What can hang from each mark
B: D
F: U
D: B N Q
E: J
H: N
U: F Q
Q: D U
G: Q
J: E
N: D E

In the rows, 128 means zero.
Known rows, with every way that one mark hangs from another
D(B Q): [133 156  66  98 123 171 129 164  94 108 139 131  86 163 127 162 103 120
 134 111 145 107]
Q(D(N(E(J))) U(F)): [ 85 158  76 179  93 149 133 180  72 120 149 147 116 180 142 139  93 136
 140 119 137 144]
Q(D(B N(E(J))) U(F)): [ 93 160  68 168  73 162 131 202  65  92 142 149 103 187 140 142  72 128
 141 131 151 141]
U(F Q(D(B N(E)))): [ 92 151  56 175  63 175 120 166  81 127 145 140 134 173 123 148  63 136
 124 126 164 132]
B(D(N(E))): [109 160  81 183  91 151 125 113  91 107 172 127  91 176 129 150 113 126
 137  99 149 138]
Q(D): [120 159  68 130 121 150 132 134  85 139 154 120  65 173 138 148 121 149
 114 106 135 117]
H(N(E(J))): [115 160  91 129  92 163 137 144 101 140 170 124  61 167 131 135 115  97
 161 120 121 131]
N(D(B Q) E): [117 153  45 151  77 164 132 145  77 114 142 130 120 166 140 165  97 113
 156 106 147 119]
F(U(Q)): [129 161  83 153 146 158 122 143 100 157 150 137 121 134 113 134 132 118
 124 113 128 115]
F(U(Q(D(B N)))): [116 168  79 173 102 177 120 167  82  92 139 143 115 163 113 141  88 144
 111 118 137 131]
U(F Q(D(N))): [ 96 155  71 159  97 167 122 147  94 152 150 142 122 163 118 150  85 148
 105 117 144 128]
D(N): [113 168  97 125 126 156 129 130  98 102 160 128  84 163 116 150 106 111
 114 109 132 127]
U(F): [118 156  72 117 130 144 129 140 107 166 154 131  92 156 123 150 114 108
 119 122 148 107]
B(D(N)): [119 164  89 158 104 156 124 116  99 103 169 130  66 173 121 154 114 130
 119 101 144 132]
F(U(Q(D(B N(E(J)))))): [100 163  87 202  72 180 123 191  73  84 146 143 146 169 128 132  74 116
 145 124 134 136]
G(Q(D(B N))): [116 158  83 139  96 172 133 158  85  89 147 134  68 186 131 140  85 118
 120 115 160 138]
B(D(N(E) Q(U(F)))): [105 150  58 186 108 153 125 144  88 133 145 155 124 169 132 160 116 155
 149  95 151 143]
B(D): [133 157  73 147 114 150 126 119  98 139 168 125  54 167 131 151 134 132
 125 104 150 117]
J(E): [118 155  68 110 133 145 131 133  95 164 157 113  85 157 123 144 124 122
 138 111 148 139]
Q(D(B N(E(J))) U): [100 166  77 163  79 167 132 198  56  62 149 141  84 188 144 139  82 132
 143 121 138 146]

Rows
[101 156  73 146  94 171 130 210  80  90 134 158 137 169 130 153  75 109
 162 123 145 134] | D(B N(E(J)) Q(U(F)))
[103 159  95 185  77 160 127 140  90  96 176 129  97 178 135 145 100 103
 152 108 141 137] | B(D(N(E(J))))
[122 160  70 172 132 158 123 146  88 157 145 135 114 149 125 135 128 152
 117 108 127 119] | F(U(Q(D)))
[ 95 150  66 182 110 146 135 156  79 144 144 150 110 176 141 131 109 138
 135 110 158 154] | G(Q(D(N(E)) U(F)))
[130 148  48 149 131 152 126 152  95 165 141 153  85 160 134 160 136 161
 136 101 150 124] | B(D(Q(U(F))))
[123 152  56 116 152 151 130 166  94 163 133 151 104 150 129 156 129 142
 133 107 139 119] | D(Q(U(F)))
[109 166  63 141 101 158 127 180  74 102 135 150  72 182 126 150  84 156
 108 125 155 135] | Q(D(B N) U(F))
[108 148  54 149 108 161 124 151  94 187 149 135 109 157 128 145 104 150
 111 120 147 114] | U(F Q(D))
[100 149  70 187  93 160 127 173  86 122 150 158 130 172 137 154 104 132
 165 104 143 142] | B(D(N(E(J)) Q(U(F))))
[ 94 157  80 172  54 187 124 189  70  86 157 135 122 177 134 139  60 117
 141 126 143 135] | U(Q(D(B N(E(J)))))
[124 167  76 112 128 174 128 179  79  68 133 151  84 165 120 160  98 138
 129 107 135 134] | D(B N Q(U))
[114 156  66 182 114 159 126 139  77 102 151 147 102 170 135 157 127 158
 151  85 135 148] | B(D(N(E) Q(U)))
[122 160  46 128 112 153 128 183  74 137 134 144  59 175 135 147 104 158
 113 128 159 122] | Q(D(B) U(F))
[119 162  75 142 111 168 132 176  71  83 140 148  54 182 133 134  99 139
 120 115 156 150] | G(Q(D(B N) U))
[137 153  57 144 137 156 127 145  85 135 148 144  66 162 136 158 147 166
 138  89 136 128] | B(D(Q(U)))
[110 158  76 136 100 172 128 156  87  74 143 134 122 172 125 162  83 113
 147 105 144 127] | D(B N(E) Q)
[105 156  59 142 108 164 127 181  81 101 129 157 128 167 125 159  88 132
 145 114 153 135] | D(B N(E) Q(U(F)))
[ 98 155  96 149 106 168 133 160  90  91 155 134 142 168 133 154  92  98
 162 102 123 130] | D(N(E(J)) Q)
[119 165  82 125 150 161 130 156  84  97 140 148  95 157 122 157 120 145
 128  95 121 137] | D(N Q(U))
[138 159  59 101 138 168 129 182  78 103 132 145  72 159 130 156 118 140
 136 109 140 120] | D(B Q(U))
